Each row was made from one walk, in order. Every step used is in the known rows, and no mark comes twice. Write each row's walk.
Known rows
m c z r: [ 0.82  0.91  0.47 -1.91 -1.70 -0.84 -5.32 -2.72 -2.94 -2.00 -1.04  1.38
  3.22  2.40  0.00 -0.26  1.88  2.88 -1.95 -0.66 -1.23  1.64  2.99  0.88
 -1.02]
k r z c: [-0.20  2.20 -0.37  0.88 -1.66 -2.85 -1.91 -3.18  4.51  1.02 -0.20  3.90
  0.73 -2.04  2.98  1.47  0.05 -3.01 -0.70 -2.59  2.24 -0.96 -0.24 -0.69
 -0.49]
k a j r z c m: [-2.03  4.42 -0.62 -0.72 -0.36 -5.39 -2.13  0.35 -0.01  1.86  1.21  2.04
  2.48  2.06  1.32  4.07  3.75 -2.13  1.65 -3.67  3.19 -1.26 -1.50 -0.99
 -0.96]
j r z: [-2.51  5.08  0.72 -2.71 -2.77 -4.66 -2.78  0.13  1.80 -1.28  2.55  2.07
 -1.72 -2.10 -0.01  0.52  1.84 -0.83 -1.21 -2.41 -0.49 -0.42  1.23  0.04
 -1.97]
j a: [ 1.02  2.98  0.53 -1.38 -0.35 -4.10  1.35  1.49 -0.17  2.08 -1.49 -1.96
  1.93 -1.35 -0.55  3.47 -0.90  0.29  0.11 -0.84  1.89  1.51 -1.46  0.22
 -0.53]
j r: [-2.90  2.80 -1.47 -3.75 -1.76 -2.94 -1.11  0.97  2.03 -1.11  0.32  0.41
 -0.84  0.94 -0.10  0.10  1.16 -0.99  0.77 -2.10  0.61 -0.96  1.77  0.56
 -2.05]
c m: [-2.60  0.60 -0.21 -2.08  0.74 -2.91 -1.57 -1.65 -3.35  1.91  0.87 -0.39
  1.44  2.52  0.52  0.25  2.13 -2.17  2.27 -0.83  1.48  0.29  0.50 -1.45
 -0.17]
j a k r z: [ 2.07  3.84  0.72 -1.43 -3.40 -3.83 -3.62  0.83  1.34  1.47  0.34  1.93
 -1.81 -5.71  1.53  0.54 -2.55 -1.72 -4.75 -2.37 -0.46 -0.05 -2.53 -1.62
  0.30]
k r z: [ 0.70  2.87  0.16 -1.85 -2.77 -3.35 -3.90 -2.07  0.52  1.23  1.67  3.88
 -0.79 -3.53  1.57 -0.84 -0.44 -2.70 -3.07 -1.83 -0.94 -0.97 -1.00 -2.19
 -0.82]
j a k: [ 0.24  2.83  0.45 -1.11 -1.62 -2.78 -0.35  3.57  2.04  1.36 -2.68 -3.68
 -1.28 -4.17  0.14  1.86 -3.47  0.22 -2.20 -0.64  1.42  2.49 -1.79  0.42
  1.28]
j n: [ 0.49  1.75 -0.98 -0.42 -2.13  0.46 -1.04 -2.60 -1.96 -0.84 -1.33  0.70
  2.67 -2.22 -3.45  1.53  0.06 -1.32  0.43  0.11  0.36  1.68  2.78  1.27
 -0.73]
j n k r z c: [ 0.03  2.64 -0.40  0.34 -1.57 -2.31 -3.04 -4.50  2.43  0.23 -2.27  3.33
  1.54 -2.75  1.98  3.01  1.50 -2.44 -1.01 -2.50  2.85 -1.06  0.20  0.22
  0.49]
z r j n k: [-0.96  1.09  0.42 -2.29  0.29 -3.31 -5.06 -3.44 -2.30 -2.22 -4.03 -3.99
  2.01 -2.03 -0.81  1.89  3.98  2.71  1.30  1.26  0.03  0.66  3.34  0.24
  1.60]
z r: [ 0.83  2.33  1.38 -1.95 -1.31 -3.87 -5.35 -2.79  0.18 -1.11 -1.03 -0.67
 -0.09 -0.93  1.04 -0.68  0.63  2.01  0.32  0.04 -0.21  1.68  1.06 -0.12
  1.32]
n k a: [-0.95  4.20 -0.71 -4.05  0.35 -3.91 -1.82  0.51 -0.08  2.59 -1.77 -3.19
  0.58  0.48  1.36  3.09  0.36  1.82 -0.55  0.00  2.12  0.15 -3.15 -3.82
  0.07]
c z r j a: [ 2.95  1.60  0.97 -1.14 -0.53 -4.59 -1.90  1.49 -1.09  0.29 -1.69 -3.34
  4.12 -0.47 -0.81  2.09  1.86  4.14  0.75  1.38 -0.25  1.33  2.38  0.33
 -1.44]
k a j: [ 0.56  4.01 -1.71 -1.68 -1.86 -3.94 -0.53  3.25  0.36  3.44 -1.25 -0.46
  2.60 -1.63  0.04  3.35 -0.81 -1.26 -0.92 -1.29  0.01 -0.12 -3.86 -1.72
 -0.30]
k r j: [-0.37 -1.87 -2.09 -1.85 -0.52 -2.37 -2.06 -0.33  1.29  1.17  0.00 -1.18
  1.05 -0.86  1.43 -2.68  0.71 -0.72  1.03  0.69 -1.79 -1.41  2.15 -2.74
 -2.01]
m c z r j n k: [-1.30  0.14 -0.17 -2.22  0.06 -0.89 -4.98 -3.51 -4.51 -2.95 -3.90 -2.57
  4.25  0.59 -1.52  2.18  4.99  3.43 -0.26  0.51 -0.41  0.81  4.55  0.99
 -0.01]
a j n: [ 0.77  2.18 -1.45  0.11 -2.87 -0.56 -0.84 -0.78 -2.34 -0.02 -2.58  1.15
  4.17 -3.47 -3.49  3.16  0.45 -2.72 -0.40 -1.07 -0.45  0.55  0.86  2.33
  0.27]
n z r j a: [ 3.21  2.32  1.81 -0.81 -1.00 -4.97 -1.35  1.21 -0.40 -0.08 -1.29 -3.48
  3.33 -1.54  0.27  2.39  1.84  4.50  0.43  1.77 -0.22  1.01  2.22 -0.02
 -1.25]
m c z r j: [-0.68 -1.16 -0.15 -1.10 -0.24 -1.84 -4.43 -1.06 -1.47 -2.13 -0.28 -2.16
  3.40  1.60 -0.12 -1.30  3.49  4.08  0.60  1.32 -2.43  1.28  5.70 -0.20
 -2.52]
a k: [-2.00  1.39 -0.55 -1.53 -2.14 -1.01 -1.64  1.65  2.97  0.44 -1.94 -2.56
 -2.56 -3.67  0.99 -0.74 -3.00 -0.99 -2.04 -0.29  0.20  2.07  0.19 -0.31
  1.21]
m c z r j a k: [ 0.69  1.01  0.55 -0.60 -1.15 -2.08 -2.90  3.40  0.13 -0.86 -2.64 -4.29
  1.38 -1.84 -0.21  1.13 -0.86  4.01 -2.53 -0.27 -0.63  2.91  1.68  0.78
 -0.25]
n k r: [-0.17  0.25 -1.70 -4.39 -0.77 -2.77 -3.46 -2.68 -0.41  1.82 -2.91  0.68
 -0.22 -0.75  3.22 -0.38  0.20 -2.33 -1.79 -1.58  0.65 -2.46 -2.14 -2.40
  1.28]
k a: [ 0.45  4.10 -1.23 -2.43 -0.65 -2.43 -0.72  1.36  0.63  2.90  0.52 -1.32
  0.94  0.30  0.08  1.61 -1.45  1.02 -0.13  0.09  1.32  1.02 -2.23 -3.58
 -1.57]

Write each row's walk
[-0.69 -0.22 -0.74  1.27 -0.14 -0.26 -0.28 -2.90 -1.93  0.09 -0.13  0.61
  5.26  2.51  0.23  2.92  4.66 -0.88  3.00  0.45  2.65 -0.76  4.93  0.06
 -1.93]  r j n z c m
[-0.37  1.61  0.22 -0.54 -0.91 -3.37 -0.33  4.39  2.85  0.94 -2.55 -5.54
 -0.71 -4.11  0.13  1.21 -2.10  1.65 -0.82  0.38  0.30  2.22  0.13  0.10
  0.28]  r j a k
[ 2.67  1.21 -1.31 -2.37 -2.51 -2.23 -2.17  1.91  1.42  2.42 -2.61  0.28
 -1.12 -3.44  1.94 -0.24 -4.20 -1.94 -3.54 -1.91  0.51 -0.56 -3.19 -1.41
  1.01]  j a k r
[ 1.91  0.75 -0.70  0.18 -3.49  1.58  0.07 -1.38 -1.69 -1.74 -0.28  0.30
  4.61 -1.94 -1.96  1.65  2.40  1.18 -0.92  2.91 -1.28 -0.17  6.67  0.79
 -3.50]  r j n z
[ 1.19  3.16  0.26  1.12 -2.11 -3.34 -1.63 -0.62  4.95  1.58 -1.51  2.21
  0.08 -3.83  2.91  2.84 -1.50 -2.01 -2.07 -3.00  2.85 -0.07 -1.81  0.03
  0.60]  j a k r z c
[ 1.58  0.99  0.87 -0.79  0.28 -3.85 -1.75  1.20 -2.14 -0.47 -1.36 -3.14
  4.59  0.91 -0.93  2.09  2.12  4.58  0.19  0.02 -0.41  1.99  2.24  0.57
 -2.06]  m c z r j a
[-1.02  6.92 -0.10 -2.70 -3.39 -5.91 -2.88  2.78  1.39  0.17  2.04  2.24
 -0.13 -2.56 -0.09  2.64  1.60 -0.63 -2.22 -3.19 -0.78 -1.14 -1.63 -0.54
 -1.76]  k a j r z
[ 1.01  0.12 -1.99 -2.53 -2.86 -0.67 -3.32  0.30  2.01  1.68 -1.88  0.96
 -2.03 -3.13  2.47 -2.28 -3.60 -2.82 -3.41 -1.63 -0.41 -0.87 -1.74 -1.99
  1.06]  a k r
[-3.04  3.07 -0.11 -0.34 -0.27 -5.07 -2.01 -0.90  0.18  0.95  0.69  2.58
  2.13  1.58  1.52  3.40  4.15 -3.26  2.06 -3.89  2.94 -1.36  0.04  0.58
 -0.27]  a j r z c m
[ 1.37  1.67 -0.76  2.00 -2.93  1.67  1.43 -3.24  2.10 -0.86 -2.15  2.60
  4.67 -0.89  0.23  4.16  1.49 -0.96  0.03  0.38  2.89 -0.17  4.21  1.98
 -1.71]  j n z c
[ 0.71 -0.82 -1.39  0.56 -0.62  0.01 -1.22 -3.39 -2.19  0.79 -0.23  2.27
  5.31  2.47  1.02  1.93  4.13 -1.90  2.10 -0.23  2.25 -2.01  3.79 -0.67
 -1.81]  k r j n z c m
[-1.70  2.02 -0.40 -2.63 -0.31 -1.73 -2.44 -3.22 -2.36 -0.58 -4.01 -1.89
  1.61 -2.00 -0.81  2.96  2.36 -0.28 -0.02 -0.11  1.47  0.39  1.19  0.64
  1.58]  j n k
[-1.83  3.04  0.34  1.41 -0.95 -3.13 -0.65 -2.52  4.84  0.40 -0.04  1.94
  0.93 -2.15  1.99  2.54  0.89 -1.82  0.53 -1.81  2.72  0.78  1.20  0.37
 -0.76]  r z c
[ 1.21  0.67 -0.40 -2.48  0.80 -5.35 -0.82  1.27 -0.25  2.19 -2.79 -3.54
  2.21 -1.41  1.11  2.13  1.04  1.21  0.26 -0.34  0.72 -1.02 -1.07 -1.61
 -0.60]  n k r j a
[-1.53  1.47 -0.08 -0.08 -0.38 -3.04 -3.50 -1.97  0.32  1.90  0.27  2.14
  0.36 -0.01  2.92  1.06  1.14 -3.42  0.06 -2.84  2.82 -0.54 -0.72 -1.50
  0.75]  a k r z c m
[-2.85  2.02  0.60  0.36  0.74 -3.82 -1.88 -2.90 -0.25  1.41  1.21  1.53
  1.86  1.40  1.79  2.34  3.25 -2.60  2.40 -2.12  3.36  0.17  0.77 -0.68
 -0.18]  r z c m
[-2.39  3.11 -2.08 -3.41 -2.72 -4.30 -0.91  2.74  1.65 -0.40 -0.97  0.98
  0.68 -0.38 -0.20  1.62  1.55 -2.29 -0.05 -3.11 -0.22 -1.97 -0.14  1.65
 -1.03]  a j r
[ 1.83  1.92  1.53 -1.01  0.28 -6.08 -1.83  1.22 -0.08  0.33 -1.58 -4.49
  2.37 -1.63 -0.30  1.82  1.35  4.00  1.56  0.76  0.06  1.91  0.99 -0.14
 -0.49]  z r j a
[ 1.37  0.87 -2.19 -3.17 -2.03 -2.01 -3.90 -2.48 -2.45  1.04 -4.20  1.91
  2.21 -2.55  0.87  1.58  0.69 -3.28 -2.31 -2.06  0.01 -2.70 -2.10 -0.72
  1.75]  a j n k r
[-1.77 -0.49 -1.80 -1.40 -1.41  2.08 -0.41 -0.80 -2.74 -0.40 -0.24  1.90
  4.43  3.24 -1.08  0.63  1.29 -0.08 -2.30 -1.09 -0.70  0.94  3.34  0.86
 -3.64]  m c z
[-3.40  2.78  0.05 -0.60  0.27 -4.29 -1.99 -2.17  0.32  0.46  1.40  2.04
  1.27  2.45  1.55  2.30  3.99 -2.41  2.46 -3.08  3.35 -0.85  1.14 -0.09
 -0.92]  j r z c m
[ 0.03  2.34  0.45  0.18 -0.16 -4.25 -2.48 -0.86 -0.06  2.49 -0.19  1.50
  1.11 -0.46  2.46  2.72  0.92 -2.61 -0.05 -3.15  3.50 -0.31 -1.93 -1.00
  0.81]  j a k r z c m
[-1.30  5.71 -0.64 -0.01 -2.17 -4.99 -1.04  1.04  5.18  0.61  0.03  2.58
  1.37 -1.12  1.65  4.49  1.59 -1.33 -0.02 -3.48  2.64 -1.01 -1.12  0.33
 -1.26]  k a j r z c
[ 2.22  0.33 -0.49 -0.33 -2.35  0.19 -4.32 -2.35 -3.00 -2.55 -1.46 -0.72
  4.82 -1.35 -3.63  0.39  2.81  2.62  0.89  2.26 -1.83  1.50  6.38  1.35
 -1.67]  c z r j n
[-1.90  6.96  0.22 -3.72 -2.65 -6.79 -3.65  2.21  0.94  0.00  0.53  1.01
 -0.39 -2.44  0.76  3.56  2.68 -0.15 -2.22 -3.29 -0.23 -1.61 -2.27 -0.62
 -0.61]  n k a j r z
[ 4.53  3.30  1.24 -0.49 -4.70 -1.48 -4.65 -2.66 -2.73 -2.46 -1.99  2.00
  3.92 -2.78 -0.69  2.23  2.02  2.03 -2.43  1.00 -1.31  0.34  2.88  1.91
  0.55]  a j n z r
[ 3.24  0.33 -1.25 -0.18 -4.68  2.42 -1.55 -0.62 -0.86 -1.38 -1.23  0.95
  3.12 -3.44 -0.99  0.35  0.56  0.51 -3.08  2.25 -1.76 -0.99  5.30 -0.11
 -2.23]  a k r j n z
[ 1.28  4.00 -0.09 -2.93  0.05 -3.61 -5.13 -0.87 -1.93  0.26 -2.53 -3.84
  2.15 -0.53 -0.68  2.96  2.15  4.58  0.36  1.36  0.84  1.09 -0.29 -2.86
  0.32]  z r j n k a
[-1.97  5.01 -2.06 -4.74 -1.92 -5.42 -1.72  3.66  1.06  0.69 -1.91 -0.67
  0.69  0.51  0.48  3.58  2.05 -0.24 -0.61 -3.15  0.85 -2.33 -2.59 -0.42
 -0.55]  n k a j r
[-1.50 -1.56 -1.75 -3.16  0.59 -3.45 -3.03 -1.07  0.65  0.93 -1.85 -2.49
  0.89 -0.87  2.58 -1.65  2.22 -0.16  0.78  0.65 -1.01 -2.11  1.43 -2.94
 -0.79]  n k r j
[ 0.98  1.96  1.21 -0.83 -1.04 -4.37 -2.93  3.35  2.31  0.02 -2.78 -5.46
 -0.90 -4.20  0.53  0.78 -1.70  3.14 -1.02  0.45 -0.02  2.70  0.34  0.17
  1.47]  z r j a k
[ 0.61  3.04  0.18 -1.62 -3.60 -2.89 -4.61 -0.38  1.86  0.94  0.91  2.65
 -2.76 -5.41  1.95 -1.30 -2.23 -2.32 -4.51 -2.05 -1.20 -0.38 -1.41 -1.91
  0.33]  a k r z
[-1.31  0.65 -0.35  0.28 -0.15 -1.32  0.26 -2.76 -0.86  1.40  0.08  1.50
  3.71  3.19  2.32  2.77  3.44 -2.07  1.95 -0.68  3.61 -0.84  2.31 -0.29
 -1.18]  n z c m
[-0.07  3.49 -1.17 -2.81  0.37 -2.72 -2.35  0.19 -1.57  1.32 -2.30 -3.99
  2.48 -0.37 -1.08  3.33  1.53  3.01  0.52  1.20  1.12  0.53 -0.38 -3.04
 -0.67]  r j n k a
[-2.33  4.23 -0.47  0.45 -2.08 -4.61 -0.93 -0.31  5.29 -0.36 -0.41  2.95
  1.06 -1.87  1.78  3.55  2.17 -2.59  0.33 -3.72  2.24 -0.99  0.56  1.91
 -0.83]  a j r z c
